What can hang from each mark
famezu: limig mufeg
boreb: bososat mumu nedav
mufeg: famezu
kapilu: mufeg nedav
bososat: boreb limig lutut mumu nedav supi
nedav: famezu
supi: bososat
pipun: famezu kapilu
limig: boreb bososat famezu kapilu

Each row was made from one small tree. The marks that hang from a mark follow it in brackets, in alphabetical order. Every link used is in the known rows. Write each row's tree.
In the rows, zero is written as 128.
Known rows
pipun{kapilu{mufeg}}: [115 139 119 117 105 121 139 115 124 108 142 121 111 115 151 150 145 153
 138 111 141 111 119 103 139 156 129 130  99 113 123 119 116 106 122 126
 135 131 129 119 125 116 120 112 102 126 102 149]
kapilu{mufeg{famezu{limig{boreb}}} nedav}: [133 150 146 127  79 150 128 147 111  80 156 131  90 137 128 153 151 156
 137  72  67 119 114 123 149 171 112 126 118 113 112 132 130  86 113 119
 105 144 135 139 130  95 122 131 147 105  89 151]
nedav{famezu{mufeg}}: [103 160 120 107 112 151 141 133 132 110 130 117 114 162 130 139 121 136
 121 112 119  95  92 111 109 162 130 146 127 138 161 116 149 130 134 123
 133 139 147 113 117 123 124 123 120 128  95 129]
kapilu{mufeg{famezu{limig{bososat}}}}: [112 144 136 108 101 134 119 151 131 103 150 143 103 140 129 164 127 150
 127  60  79 115 114 128 136 163  89 133 129 107 148 122 157 105 126 124
 111 150 140 139 113  95 120 125 152 114 100 143]
supi{bososat{limig}}: [145 147 125 137 136 125 142 129 137 150 137 135 147 168 113 144 144 143
 129 119 148  90  94  67 136 146 123 140 114 132 143 126 159 140 120 152
 156 136  99 115 137 102 110 110 114 134 109 128]
pipun{famezu}: [113 141 101 120 133 153 133 125 125 131 119 115 143 161 127 146 141 124
 142 123 144 111 122 131 116 148 131 115 116 111 114 142 128 119 123 134
 123 140 155 119 122 110 127 128 121 131 115 139]
famezu{limig mufeg}: [104 125 119 109 106 144 143 151 131 112 140 113 120 131 131 161 122 123
 129 114 123  84  92 113 116 155  96 151 123 140 162 123 150 125 138 130
 144 123 137 112 143 121 138 119 128 132  95 140]
supi{bososat{limig mumu nedav}}: [132 117 114 127 124 129 138 132 124 146 155 148 141 195 127 137 129 148
 129  83 161  97 100  25 143 148 151 134 102 141 159 123 156 162 118 153
 173 133 106 106 168  98 108 118 115 150 113 138]
famezu{limig{boreb{mumu} kapilu} mufeg}: [112 132 128 128 112 136 137 157 140 109 148 130 103  84 142 156 144 126
 123  97 134  92  93  94 131 165  73 143 124 161 160 161 134 152 109 132
 154 131 142 119 139 129 129 109 126 130  86 115]
nedav{famezu{limig{boreb kapilu} mufeg}}: [122 157 156 106 120 172 128 138 121  88 157 137  97 107 134 146 122 139
 125 101 123  98  90 108 100 159 101 155 117 160 175 145 132 132 107 120
 154 140 153 125 129 124 132 105 124 119  94 124]
mufeg{famezu}: [119 149 116 119 110 130 136 134 134 124 114 121 125 150 117 136 141 128
 130 102 100 114 106 123 124 144 105 139 129 113 127 126 161 121 127 133
 102 143 142 120 119 108 119 136 142 128 105 138]
mufeg{famezu{limig{boreb}}}: [130 140 134 121 102 146 124 154 116 111 127 131 111 122 120 136 135 132
 133 102  96 107 100 134 130 154  99 140 129 116 143 144 150 112 116 130
 111 139 157 128 131  99 129 122 148 126 101 137]
supi{bososat{limig lutut}}: [122 155 129 133 134 125 148 125 127 146 144 140 150 181 105 150 149 124
 133 112 155  84  88  63 135 140 157 146 106 125 160 140 162 143 119 151
 153 131  85 130 146  99 117 108 118 149 115 121]
pipun{famezu kapilu}: [111 134 104 114 118 158 132 108 123 123 128 116 133 136 140 155 146 134
 147 128 161 107 118 122 118 149 131 115  96  94 112 143 103 116 128 126
 124 138 149 122 130 119 130 127 101 133 107 140]
bososat{boreb{nedav} limig lutut}: [103 139  66 126 140 123 146 125 144 158 155 131 149 151 120 152 154  67
 139  88 155  96 103  36 125 134 168 144 124 128 176 177 178 140 139 132
 137 107  96 123 120  93 114 124 113 161 123 117]
bososat{limig mumu}: [125 117  99 119 135 133 145 130 122 147 138 121 137 174 135 115 132 123
 133  89 150  95 107  73 130 145 138 146 111 128 168 139 158 146 118 129
 162 123 106 120 128 105 113 117 120 143 118 139]
nedav{famezu{limig mufeg}}: [ 96 144 122 108 109 156 135 151 119 103 139 119 109 147 123 150 112 137
 126 114 118  82  89 113 104 164 120 152 127 144 176 116 149 123 139 117
 140 132 152 119 133 123 135 123 126 124  94 131]
supi{bososat}: [141 156 135 133 125 121 142 134 136 131 120 132 137 154 122 144 143 139
 131 122 144 106 102  98 145 147 111 131 119 132 121 115 139 132 120 154
 134 147 110 111 140 111 119 114 123 127 109 129]
famezu{limig}: [119 130 108 118 117 127 132 151 113 122 132 123 132 132 127 139 125 118
 140 117 126  92 112 123 120 148 103 141 128 137 145 125 151 120 126 132
 141 123 134 120 140 112 133 119 134 128 115 137]
bososat{limig{kapilu} mumu}: [136 130 117 114 149 133 140 118 125 139 152 129 135 150 139 118 146 126
 131  78 159 109 108  65 119 133 118 149 101 151 169 145 153 157 103 133
 176 131 100 124 129 113 113 106 120 140 120 133]
pipun{famezu{limig}}: [108 128  99 119 129 156 126 143 114 123 122 117 140 144 125 157 128 122
 144 124 139 102 119 135 110 150 120 120 118 115 129 141 129 117 126 130
 133 133 155 126 144 110 139 125 129 129 110 137]
bososat{boreb{nedav{famezu}} supi}: [109 144  65 122 112 126 130 108 143 142 137 139 123 135 129 131 133 102
 129  96 147 109 112  61 124 150 151 140 149 135 170 150 143 124 142 129
 110 119 133 120 133 108 115 138 109 144 118 108]
bososat{boreb limig nedav{famezu} supi}: [116 121  78 117 120 135 123  92 115 151 173 137 134 174 122 120 121 130
 125  83 139  79 103  15  85 151 186 156 125 124 186 151 161 144 125 120
 161 109 130 117 152 102 102 134  86 167 127 116]
mufeg{famezu{limig}}: [113 137 115 117 103 137 129 150 119 119 122 127 120 136 113 149 129 132
 134 103  99 106 103 130 123 147  95 138 126 120 147 124 157 112 131 132
 114 133 147 123 138 108 133 133 150 126 104 141]
famezu{limig{boreb bososat kapilu} mufeg}: [133 138 165  97 123 155 123 141 142  93 174 148 106 103 144 155 125 128
 129  74 115  99 102 111 116 159  55 155 130 145 172 158 136 144 108 131
 156 145 128 127 113 118 126 101 135 119  98 124]
limig{bososat{boreb supi} famezu}: [149 120 115 104 122 147 124  94 154 131 166 153 117 118 144 141 144 109
 126  78 118 116 117  78 118 158 106 146 134 113 156 183 134 153 119 129
 115 133 106 137 104  94 111 127 110 152 132 106]
nedav{famezu}: [114 168 112 117 125 143 132 133 117 121 125 125 126 161 128 120 126 136
 133 121 121 104 114 120 120 153 140 140 131 139 144 119 143 124 122 126
 126 140 141 121 115 114 119 124 122 122 117 126]
boreb{mumu nedav{famezu{mufeg}}}: [ 74 158  67 128 104 133 142 159 163 128 122 135 112 123 133 157 133 110
 118 104 133 105  97  86 152 169 127 127 149 158 161 131 158 144 144 134
 114 133 156 110 127 125 124 137 124 124  82 103]
limig{bososat famezu kapilu{mufeg nedav}}: [150 164 169 104 128 156 117 110 153  76 189 160  99 112 156 160 161 145
 133  58  81 151 134 115 136 164  76 133 103 143 102 156 123 141  96 128
 140 163  91 147  91  98 121 118 129 103 110 121]
famezu{limig{bososat kapilu} mufeg}: [116 135 147  94 125 145 126 136 146 100 169 140 117 114 137 167 123 124
 124  79 119  99 100 110 107 153  52 155 121 147 175 146 151 150 122 133
 156 140 118 124 121 126 131 111 138 124  97 126]
famezu{limig{boreb{bososat} kapilu}}: [129 135 143 133 141 140 121 144 135 105 143 147 117  75 137 145 146 104
 130  96 147 118 127 108 120 151  83 159 127 148 146 161 132 152 115 129
 146 143 128 139 139 118 123 103 133 122 106 108]
limig{boreb{mumu} kapilu{nedav}}: [141 156 126 141 116 127 133 135 135 104 156 138 115 113 145 125 170 128
 139  89 117 115 128  99 152 160  97 127 123 152 106 162 123 149  92 131
 143 144 108 126 128 116 115 122 129 111 106 109]
supi{bososat{mumu nedav}}: [127 124 122 126 111 120 140 135 124 129 140 146 130 179 137 134 130 146
 130  88 154 109 109  54 151 150 141 125 108 145 137 113 135 150 118 157
 149 144 122 104 170 107 117 122 124 143 114 140]
boreb{bososat{nedav supi} mumu}: [ 84  99  73 143  99  99 132 133 149 141 133 153 127 115 137 143 144 108
 115  89 159 100 136  56 135 165 132 150 150 128 152 143 146 176 139 139
 129 126 137 125 183 123 112 143 115 153 107  92]
famezu{mufeg}: [111 139 120 111 112 135 147 132 142 117 127 107 126 146 134 147 133 121
 123 116 123  96  94 109 120 153 101 146 131 131 146 129 151 132 133 135
 135 131 133 105 124 121 125 122 123 134  98 140]
famezu{limig{boreb bososat{lutut nedav}}}: [110 130 143 105 112 144 117 154 114 100 181 165 124 146 135 146 114 110
 143  65 112  92 121  95 124 158 137 147 135 126 170 162 151 147 112 138
 147 133 130 135 144  99 127 117 136 138 125 119]
boreb{bososat{nedav{famezu}} mumu}: [ 75 140  84 142 120 122 123 154 138 124 133 152 118 139 134 137 135 116
 120  91 143 107 133  69 124 173 157 139 142 142 146 129 155 173 135 124
 130 147 155 123 151 118 106 140 126 135 104  92]
nedav{famezu{limig}}: [109 153 115 117 122 145 125 149 106 117 133 130 121 151 123 131 113 135
 138 118 119  91 107 123 113 157 133 144 134 139 159 117 148 116 125 122
 141 134 146 127 132 113 132 121 131 119 113 127]
limig{bososat{nedav}}: [117 131 120 105 122 130 117 134 138 119 162 147 137 156 138 131 115 127
 138  77 108 112 131  98 121 154 110 139 141 126 139 133 158 149 121 144
 146 142 130 114 128 110 114 133 130 134 123 132]
limig{boreb kapilu{nedav}}: [155 159 154 125 122 144 129 118 125  91 164 131 120 128 143 123 158 129
 145  92 111 124 125 114 136 149  92 137 116 143 106 157 121 132  89 131
 143 146 105 125 121 115 116 116 128 111 114 127]

Write each row's tree
[122 144 126 136 113 132 122 159 131 117 135 144 106  86 126 144 153 137
 125  89 113 111 104 107 139 153  81 136 126 141 145 157 146 141 104 135
 124 143 153 130 138 114 128 119 151 125  94 116] -> mufeg{famezu{limig{boreb{mumu} kapilu}}}
[119 174 110 126 123 153 124 147 135 118 127 142 119 123 136 122 131 111
 137 104 134 125 118 116 145 158 136 132 151 141 138 144 143 125 125 135
 114 144 153 119 111 107 121 123 123 111 107 115] -> limig{boreb{nedav{famezu}}}
[108 127 125 101  99 138 109 153 128 111 158 154 123 150 121 158 111 133
 133  64  82 107 116 106 113 156  91 141 136 115 154 128 168 133 130 136
 124 145 148 123 141 100 124 143 155 131 109 133] -> mufeg{famezu{limig{bososat{nedav}}}}
[114 136 107 140  94 133 130 174 125 124 122 137 105 114 125 142 144 131
 126  97 104 101 104 116 149 166  96 129 138 121 142 147 149 130 118 131
 107 137 159 128 138 108 126 128 150 125  95 120] -> mufeg{famezu{limig{boreb{mumu}}}}
[105 165 118 130 122 132 138 119 115 123 159 151 129 198 115 146 139 127
 129  95 139  87  98  27 112 152 206 134 110 140 164 138 145 144 120 134
 136 143 119 121 148 102 110 123 112 161 127 113] -> supi{bososat{boreb lutut nedav{famezu}}}
[137 154 156 103 116 171 141 105 157  82 171 132 107 110 143 167 161 126
 129  97  98 132  97 104 113 156  71 147  99 160 117 160 131 153 112 127
 139 141 105 125 117 116 138 131 121 120  95 121] -> limig{famezu{mufeg} kapilu{nedav}}
[119 138 112 118 105 169 132 106 113 104 144 114 131 148 138 155 154 142
 154 118 135 111 127 115 120 159 127 110  88  90  91 146  91 107 126 119
 121 137 124 125 132 118 128 143 110 121 100 136] -> pipun{famezu kapilu{nedav}}
[116 147 127 123  81 134 132 140 114  91 151 124  99 151 122 166 149 155
 135  80  69 115 113 120 141 163 110 126 111 118 120 117 144  87 126 119
 111 139 126 135 138  97 126 138 147 107  91 151] -> kapilu{mufeg{famezu{limig}} nedav}
[113 136 138 103  88 137 116 137 124  98 159 143  95 112 139 174 132 162
 134  69  99 111 114 111 134 164  92 132 105  92 151 120 131 105 133 120
 111 147 138 141 118 105 124 127 136 115  88 144] -> pipun{kapilu{mufeg{famezu{limig{bososat}}}}}
[114 122  63 124 126 120 143 136 142 145 133 124 126 142 147 129 147  83
 137  75 161 121 119  61 146 143 137 122 128 139 156 156 146 136 135 133
 116 121 118 110 121 105 113 125 124 143 120 135] -> bososat{boreb{nedav} mumu}
[125 112 110 103 104 126 133 112 130 135 145 145 123 165 150 116 119 124
 128  61 144 104 125  96 143 153 106 145 144 114 172 139 134 144 119 139
 129 134 109 134 134 112 112 124 128 136 125 121] -> limig{bososat{mumu supi}}
[129 155 116 137 129 116 152 117 128 136 141 131 137 176 116 151 160 111
 134 111 150  85  95  54 137 142 159 130 110 130 150 147 141 138 119 145
 124 134  91 126 129 100 111 107 119 157 124 122] -> supi{bososat{boreb lutut}}
[ 97 130 130 115 135 172 148 125 164 119 151 144 123 126 123 182 156  78
 110  94 148 107  86  66 103 158 137 171 109 129 177 175 169 184 140 119
 137 128 109 147 123 106 127 119 113 162  95  99] -> boreb{bososat{limig{famezu{mufeg}} lutut}}
[112 125 135 103 114 146 127 138 117 109 173 162 120 178 152 121 121 108
 140  41 132 110 126  79 139 157 157 142 131 123 170 164 147 165 106 137
 143 141 120 131 133 104 111 117 132 146 134 124] -> limig{boreb bososat{lutut mumu nedav}}
[100  88  92 123  98 120 134 118 134 132 137 153 122 149 147 130 130 105
 120  70 167 117 135  52 128 154 140 156 137 127 170 139 137 169 135 133
 136 126 128 130 184 117 112 137 113 157 114 114] -> boreb{bososat{mumu nedav supi}}
[ 85 118  79 144 120 107 132 156 151 132 132 146 131 120 139 146 148 104
 122  94 146 110 137  71 136 166 128 138 146 135 129 136 156 177 136 134
 132 135 142 117 159 118 107 136 126 143 104 102] -> boreb{bososat{nedav} mumu}
[150 153 147 104 150 142 119 103 158 103 186 155 103  96 159 160 159 127
 124  62 109 144 125  81 122 152 100 133 100 136 133 177 128 151  99 122
 140 154 108 139  76  91 109 104 114 135 125 124] -> limig{bososat{boreb} famezu kapilu{mufeg}}
[154 144 139 102 158 153 118 102 158 114 176 153 119 101 151 145 155 107
 129  72 115 133 119  84 109 148  78 137 111 143 142 185 137 167 100 129
 142 150 106 135  79 100 114 112 122 141 134 110] -> limig{bososat{boreb} famezu kapilu}
[119 138 130 104 107 143 119 151 131 114 143 145 120 142 122 151 121 131
 130  77  85 105 113 133 126 154  75 140 138 112 154 131 161 121 130 133
 112 143 138 134 117 102 124 136 158 122 107 131] -> mufeg{famezu{limig{bososat}}}
[101 145 129 103  81 166 135 126 111  81 167 119  99 140 133 162 125 155
 139 109 111  82  88  96 105 174 116 142  99 128 157 118 111 113 139 101
 137 131 123 124 139 137 139 137 117 115  83 125] -> pipun{kapilu{nedav{famezu{limig mufeg}}}}
[112 145 126 118  89 129 134 118 127 107 132 121  99 124 138 158 153 158
 131  96 110 119 107 109 134 154 119 127  96  99 119 119 126  96 126 123
 107 141 146 128 120 107 121 126 118 127  91 154] -> pipun{kapilu{mufeg{famezu}}}
[116  92  97 102 118 133 120 141 116 123 181 145 120 169 149 134 112 116
 137  46 126  91 123  46 113 159 127 133 122 129 184 148 150 158 125 126
 145 130 124 121 140 103 107 125 135 150 131 135] -> famezu{limig{bososat{boreb mumu nedav}}}
[104 120  98 109  95 134 125 115 106 126 143 149 117 181 142 108 108 139
 125  79 144 102 118  68 120 155 170 146 133 142 175 124 133 143 121 132
 142 127 147 121 173 116 120 139 109 145 122 125] -> bososat{mumu nedav{famezu} supi}
[ 94 122 108 107 117 169 140 140 128 114 131 108 127 143 124 178 123 126
 130 121 135  94  98 121 103 158 114 126 112 117 144 140 130 119 138 125
 136 131 161 120 140 116 141 126 124 135  91 142] -> pipun{famezu{limig mufeg}}
[101 118  64 137 120 104 134 139 137 142 151 125 130 145 137 133 146 112
 131  91 129  92 118  43 126 158 148 124 128 137 138 154 155 157 121 132
 138 124 136 101 145 111 107 135 117 157 122 123] -> bososat{boreb{mumu} nedav}
[131 127 141 108 101 157 121 157 119 109 144 152 103 150 139 129 121 134
 130  48 104 116 114 118 145 164  89 138 135 109 170 148 143 132 112 125
 104 157 140 138 117  99 118 125 161 123 109 134] -> mufeg{famezu{limig{boreb bososat{mumu}}}}
[122 126 134 114 105 154 140 153 128 103 144 117 107 120 133 150 124 121
 130 111 121  85  86 119 122 163 101 150 131 136 162 142 140 126 122 129
 141 127 147 114 140 120 134 111 127 129  94 140] -> famezu{limig{boreb} mufeg}
[142 142 150 108 116 178 136 132 151  99 144 132  99 101 146 151 142 117
 121 111 116 124  90 121 126 166  99 146 120 139 131 166 135 148 112 131
 129 140 143 117 109 106 131 112 114 136  99 124] -> limig{boreb famezu{mufeg}}
[139 128 104 134 136 122 134 114 138 152 169 136 145 177 115 147 146 133
 131  96 145  85  95   4 116 147 156 137 104 130 151 138 160 152 122 147
 165 131 104 103 151  97  99 121 103 162 119 132] -> supi{bososat{boreb limig nedav}}
[110  94 118 128 110 144 124 158 119 110 149 152 111 124 147 134 124 106
 132  63 155 117 130  76 129 166 129 147 133 133 161 147 138 162 123 125
 143 134 145 126 171 112 118 122 135 140 112 122] -> famezu{limig{boreb{bososat{mumu nedav}}}}
[132 162 140 122 118 122 135 113 129  91 165 127 113 136 145 146 161 147
 138  84 103 129 130 106 141 153 109 131 103 147 104 132 125 109 105 130
 147 144  99 129 122 110 119 118 123 106 104 144] -> limig{kapilu{mufeg nedav}}
[117 145 110 126  98 143 121 166 142 119 126 145 115  96 121 154 137 109
 137  91 109 124 103 126 144 151  92 132 146 126 141 149 154 109 134 140
  96 136 160 122 133  97 134 134 151 118  95 130] -> mufeg{famezu{limig{boreb{nedav}}}}
[116 133 140 100 123 120 107 137 128  94 192 159 115 115 149 164 120 148
 134  51 102 119 134  89 118 154  94 141 115 147 149 132 147 136 110 138
 172 142 132 127 142 104 121 112 129 122 110 140] -> famezu{limig{bososat{nedav} kapilu{mufeg}}}
[134 163 148 118 135 154 116 140 109 100 150 145 109 108 133 126 127 137
 136 105 121 106 112 119 111 151 111 150 120 160 155 144 130 130  97 123
 154 142 148 131 125 113 132 105 128 114 113 119] -> nedav{famezu{limig{boreb kapilu}}}
[116 175 143 107 115 160 139 111 131  82 161 125 108 156 131 142 142 140
 127  97 102 110  99  99 105 158 101 148 106 159 139 130 136 134 115 117
 143 147 116 122 120 130 122 132 124 111  94 123] -> limig{kapilu{nedav{famezu{mufeg}}}}
[111 146 145 100 136 131 126 138 124 107 168 156 131 129 132 153 131 105
 141  76 126  96 118 110 114 139  96 154 119 146 174 156 152 146 111 135
 152 134 101 148 127 112 132 107 144 130 122 113] -> famezu{limig{bososat{lutut} kapilu}}
[110 143 125 121  95 126 131 148 121 107 130 125 105 136 122 163 136 150
 130  90  91 110 107 122 132 155 111 133 118 118 139 115 151  98 128 128
 114 136 153 132 133  96 127 123 143 121  97 155] -> kapilu{mufeg{famezu{limig}}}
[125 143 126 121  91 132 138 110 117  90 162 117 106 138 151 149 156 158
 148 102 116 111 126 103 147 165 127 124  93 110 104 121 107  99 122 117
 131 133 105 127 127 114 118 125 107 112  96 147] -> pipun{kapilu{mufeg nedav}}
